Known rows, with every way that one mark hangs from another
J_752(J_226 J_758): [ -9.3 -21.0   8.1  13.0 -18.9  12.0  34.0 -11.1   4.7  10.3 -13.7  -7.4
 -33.2  -8.5 -19.7  13.1 -13.3  -2.2 -31.9  32.7   7.2   9.7 -11.9  47.8]
J_467(J_594(J_752(J_226(J_240) J_628(J_273) J_758))): [ -0.1 -23.8  18.8  23.5 -46.0  34.6  31.6   7.4  -7.1 -10.9 -27.5   7.7
 -13.7   8.3 -20.6   4.0 -14.0 -31.8 -15.6  31.4  -0.2  43.3 -14.4  40.0]
J_248(J_273 J_752(J_628)): [ 11.7   2.4 -45.5  -3.4  -8.8  26.2  36.0 -11.6  -1.6   7.4 -17.7  13.5
   4.8 -18.7 -33.7  -6.4  -2.4  -6.7  -6.9  28.8  18.8 -21.8  26.8  10.3]
J_248(J_273(J_994) J_752(J_226(J_240) J_628)): [ -7.9 -13.7 -55.2  -5.6 -17.1  24.8  36.9 -10.7  -7.1  -2.8 -32.5  36.1
   3.3 -21.4 -44.5   4.4   1.2 -21.8 -16.6  59.4  -9.0 -11.5   1.9  15.3]
J_467(J_594): [  4.9   0.7  -5.5   1.7 -24.7   4.8  15.1  12.4   0.3 -18.8   1.3  12.3
   7.1   8.4  -9.9 -18.1   7.5 -17.5   5.7  -4.8   6.3  17.3 -14.1   5.4]
J_273(J_628): [ 16.0  -2.4 -14.0  -8.3   7.4  -8.4  -4.5  -5.2   4.3  -8.6  -7.7   0.1
  10.3  -0.6  -8.6  13.7  -3.7 -29.2  -2.0   7.1  -4.6   6.9   9.5  -1.8]
J_752(J_226 J_628 J_758): [ -4.7 -18.3   9.6  27.9 -10.4  22.6  43.2  -7.2  16.9  29.3 -26.4 -13.1
 -38.9 -10.2 -23.7  29.8 -31.8 -10.7 -56.0  49.3  14.1  11.3 -13.5  54.6]
J_273(J_248 J_994): [ 15.5 -25.2 -44.5 -36.5   4.7   1.1  21.7  18.9  -3.3 -16.8  -9.5  39.2
  -7.4  -0.9 -22.9   7.2   5.6 -12.3  -3.7  10.1 -21.0   4.5 -12.0 -28.0]
J_226(J_240 J_752(J_628(J_273) J_758(J_467))): [  1.6 -16.4  53.6  14.7 -18.3  25.7   3.1 -20.3 -28.5 -11.4 -27.1  -4.6
 -25.9   2.5 -21.4  52.8 -26.1 -38.2 -16.3  27.5 -19.7  25.9 -30.4  31.8]
J_273(J_248 J_628): [ 32.3 -18.6 -39.0 -32.5   7.6  -4.0   7.4   6.7  -2.1 -17.1  -6.5  21.2
   0.0   4.1 -22.9  16.8  -6.6 -41.1  -0.7   4.2 -12.4   4.7   8.1 -18.2]
J_226(J_752(J_248 J_628)): [ 25.4 -16.2  11.7   4.6   3.5  23.5  19.9  -1.1  -3.6  18.0  -2.5  -3.0
 -22.0  -5.0  -4.6  39.1 -26.5 -23.8 -38.9  36.7  -0.7  17.2 -13.5   8.1]
J_45(J_994): [ -3.4   3.6  -2.5   7.8 -10.3  -2.6   1.2  -5.6   5.6  21.0 -13.5   7.8
   2.6   2.7  16.3  12.0  10.1  -8.4 -10.9   8.4   6.4  -1.9  -8.2  -0.9]
J_752(J_226 J_248 J_628 J_758): [  6.9 -33.8  -5.8  25.7  -7.8  29.7  63.2  -6.1  17.4  50.8 -16.3 -15.1
 -63.4  -7.2 -32.3  38.5 -30.0 -18.2 -78.5  57.5  16.9  24.2 -22.0  63.6]
J_752(J_226): [-12.8 -10.5   1.0   4.1  -9.9  -0.2   8.8  -4.4  -2.4   4.8  -5.0   2.7
 -14.8  -4.7  -1.5   3.8  -7.6  -7.1 -15.7  22.4  -0.1   2.0  -3.0  22.1]
J_467(J_594(J_752(J_226(J_240) J_248 J_758))): [  2.3 -35.3  -0.4   9.6 -54.4  32.8  39.0  16.1  -6.7  -2.6 -13.5  16.2
 -14.1  10.8 -19.2  -4.1   2.9 -28.1 -20.0  32.2  -4.3  46.6 -27.7  29.1]
J_226(J_240 J_752(J_628(J_273(J_248)))): [ 13.5 -12.8  27.9   4.7   0.1  22.3 -10.6 -10.9 -25.7 -22.9 -12.6  10.0
  -9.1   3.6 -14.3  44.3 -30.3 -42.1  -3.8  25.3 -31.2  16.8 -19.1   2.3]
J_594(J_467 J_752(J_226(J_240) J_248 J_758)): [ -0.9 -54.6  17.6   7.3 -52.1  51.8  24.3  23.2 -22.9  24.8 -26.0  24.9
 -18.5  -7.7 -13.9   5.8  10.6 -20.7 -23.9  43.1  -9.7  42.7 -10.5  36.2]
J_752(J_226 J_248 J_758): [  1.8 -36.2  -6.5  10.9 -16.4  19.4  53.5  -9.7   5.4  31.3  -3.0  -9.4
 -58.0  -5.9 -28.9  22.3 -11.3  -9.4 -54.4  40.4   9.9  23.3 -20.5  56.8]
J_752(J_226(J_240) J_628(J_273) J_758(J_467)): [-20.2 -23.9  36.4  26.7 -22.5  18.3  26.5 -22.0 -16.5  14.1 -36.8 -12.2
 -55.6   1.5 -33.4  44.4 -25.5 -35.1 -38.6  33.6  -2.3  25.3 -24.4  69.9]
J_758(J_467(J_594)): [ -5.9  -5.2   6.0 -13.9 -35.9  -3.1  12.2  13.3 -17.3 -10.0  -9.9  14.2
  -5.6  12.9  -8.0  -9.4  17.0 -24.2   6.2 -14.6   7.9  17.8 -19.9   5.0]
J_758(J_467 J_752(J_226)): [-22.8 -20.5  15.3 -30.3 -48.3 -15.4  14.0   4.5 -30.6  15.1 -27.8   2.1
 -26.6   4.7  12.3  23.9  -5.3 -15.7  -0.4   9.9   1.4  15.6 -11.9  31.4]
J_226(J_240 J_752(J_248(J_273(J_628)) J_758(J_467(J_594)))): [ 14.0 -29.1   5.5  -6.2 -39.9  21.5  26.7 -10.2 -33.2 -18.0 -13.5  22.8
 -19.6  10.8 -37.9  34.3   4.5 -64.2 -17.0  33.0 -23.2  36.0 -38.8  22.2]
J_994(J_45): [  2.0   7.6  -7.8   1.9 -10.6  17.9  -0.9  -3.3   6.0  11.1   4.9  16.8
   2.2  -6.1  -5.4  -9.5   2.2   7.1  -0.1   5.6  14.1  -6.7 -19.1  -8.2]

Rows
[ 12.4 -40.0 -14.6  -1.6 -28.0  34.8  57.0  12.9  -8.6  35.4 -35.2  17.0
 -33.9   2.0 -24.1  22.3   0.8 -19.4 -44.2  41.7   4.4  31.1  -1.7  18.1]  J_594(J_752(J_248(J_273(J_994)) J_628 J_758(J_467)))
[  0.7 -12.2  17.2  11.3 -13.3  16.7  34.0  -1.0   4.9  29.0 -30.2 -11.5
 -32.3  -0.4 -22.1  30.2 -15.5 -11.6 -38.7  18.7  15.9  12.1 -16.9  33.0]  J_752(J_628 J_758(J_467))
[ 13.0 -26.7 -65.3 -32.1 -17.3  38.7  33.3   9.5   3.1  -1.0 -24.3  56.7
  -3.0 -20.1 -46.5   8.3  -5.9 -14.8 -17.5  50.8  -9.1  -5.7 -32.0 -17.8]  J_273(J_248(J_752(J_226(J_240) J_628)) J_994(J_45))
[ 20.6 -15.5 -67.7 -32.8 -43.4  28.0  59.4 -12.1  -7.6 -15.9 -33.0  46.3
   3.9 -20.7 -67.6 -10.8  23.8 -29.1  -1.4  34.3  18.8   0.7  -3.7  12.9]  J_248(J_273(J_628 J_994(J_45)) J_752(J_758(J_467(J_594))))
[  4.2 -21.9  -1.8   2.0 -38.0  34.6  56.4 -17.3  -6.5   5.2 -33.3  -6.7
 -36.1 -18.4 -46.3  12.3 -17.7 -15.8 -25.3  33.4  31.2  13.1  -0.1  64.4]  J_248(J_752(J_226 J_628(J_273) J_758(J_467(J_594))))
[ -1.2 -31.4  20.4   8.5 -35.2  42.3   9.6  31.9 -13.3  25.5 -35.7  24.0
   3.0 -14.2   6.4   0.9  -3.9 -17.0 -18.2  38.8   3.8  23.5  16.1  17.8]  J_594(J_467 J_752(J_226 J_628))
[ 29.5 -24.3 -39.2 -21.7  -9.6  33.9  45.5   4.1   6.3   4.5 -17.6  12.5
 -15.2 -13.7 -41.5  11.9 -17.4  -5.3 -17.6  23.6  11.3  -6.1   1.4   5.9]  J_273(J_248(J_752(J_628 J_758)))
[  6.6 -28.3  -8.1   0.1 -44.7  22.9  33.4  21.3  -6.4  -0.1  -6.5  17.7
  -8.8   8.3  -5.6 -13.3   4.7 -23.8 -15.4  23.9   4.5  38.5 -10.1  15.5]  J_467(J_594(J_752(J_226 J_248)))
[ 23.0 -29.4  24.1 -11.4  -8.8  23.5  35.5  -9.0 -21.2  -8.2 -28.9   7.0
 -41.3  -6.9 -30.2  50.0 -28.0 -30.1 -27.3  28.7  -3.6  23.0 -14.4  23.2]  J_226(J_752(J_628(J_273(J_248 J_994)) J_758(J_467)))
[ 36.9 -39.7 -67.0 -59.5 -11.8  11.8  44.6   5.2  -2.8 -21.2 -33.8  38.2
  -3.8 -15.4 -57.0  22.3   4.8 -33.2  -8.2  27.4  -9.8   7.9  -2.2 -11.5]  J_273(J_248(J_752(J_758(J_467))) J_628 J_994)
[ -0.1 -25.4  -6.4  -4.9 -22.6   5.0  36.5   5.9  -3.0  42.3 -18.9  -9.6
 -39.9   0.0   2.2  39.0 -29.8 -18.7 -39.7  39.8   6.0  23.9 -12.0  42.7]  J_758(J_752(J_226 J_248 J_628))
[ 31.9 -28.0 -58.3 -44.8  12.1  -7.2  17.3  13.7   0.9 -25.4 -17.7  40.1
   3.2  -1.1 -31.8  21.5   1.5 -40.8  -5.3  17.4 -25.9  11.6  -2.5 -30.0]  J_273(J_248 J_628 J_994)
[ 21.3 -23.0 -34.0 -32.8   4.7  13.0  26.3  -9.7 -17.4 -28.6 -11.0  21.5
 -19.8 -12.5 -38.0   5.7  -1.7  -8.7  13.2   2.7  -5.0   4.0  14.9   3.2]  J_628(J_273(J_248(J_752) J_994))
[  5.2 -16.9 -22.3 -19.7 -24.3  -3.5  31.2   0.8 -18.1  20.2  -5.0   4.3
 -25.2   6.2  -2.5  15.0  -2.2 -13.7  -4.5  11.5   0.9  13.8   2.1  21.5]  J_758(J_752(J_248(J_273)))
[ 11.8  -0.5 -53.9 -15.4  -0.9   1.4  17.3  -8.0  -2.4 -11.0 -12.8  42.4
   8.6  -7.3 -30.8  -2.8  15.8 -30.2  -0.5  23.8  -5.2  -4.1   2.9 -12.3]  J_248(J_273(J_628 J_994(J_45)))
[ -4.1 -36.2 -31.9 -40.9 -61.9 -12.6  53.6  11.5 -33.9   5.6 -28.7  29.9
 -35.9  12.0 -20.2  18.4  11.1 -58.0 -14.7  25.3  -0.1  40.3 -20.3  38.3]  J_758(J_467(J_594) J_752(J_226 J_248(J_273(J_628 J_994))))
[ 16.1  -1.7 -25.6  -4.7  -2.3  34.5  25.2 -14.6   4.7   5.5 -19.0   8.3
  -3.5 -26.1 -32.7   4.8 -12.6   4.4  -6.4  26.2  20.5  -6.2   6.9  12.3]  J_248(J_752(J_628(J_273(J_994(J_45)))))
[ -7.4 -23.6  -7.6  23.0  -4.1  19.0  21.5  -0.4   2.7  36.3  -9.8   0.8
 -35.9   3.0 -17.4  35.4 -20.7 -34.9 -55.1  50.2 -11.2  21.6 -31.2  33.6]  J_752(J_226(J_240) J_248 J_628)
[ 16.7 -21.4  19.4   6.5 -10.5  40.4  13.9 -14.4 -16.3 -17.4 -22.5  20.7
 -21.1  -4.9 -36.2  48.6 -29.3 -34.2 -19.3  42.6 -25.0  22.6 -41.5  12.7]  J_226(J_240 J_752(J_628(J_273(J_248 J_994(J_45))) J_758))
[-19.9 -25.2  20.4  19.7 -25.0  25.8  31.4 -19.2 -12.0  14.4 -41.1   8.8
 -53.1  -4.7 -41.9  41.6 -18.9 -31.9 -41.2  45.0  -4.1  26.5 -40.8  58.4]  J_752(J_226(J_240) J_628(J_273(J_994(J_45))) J_758(J_467))
[-17.1 -27.7  18.6 -22.0 -39.8  -4.1  14.0  -0.6 -39.6  10.2 -38.5   5.7
 -42.9  11.8  -6.0  47.1 -23.4 -42.5  -6.2  15.8 -12.0  25.4 -17.2  39.9]  J_758(J_467 J_752(J_226(J_240) J_628(J_273(J_248))))
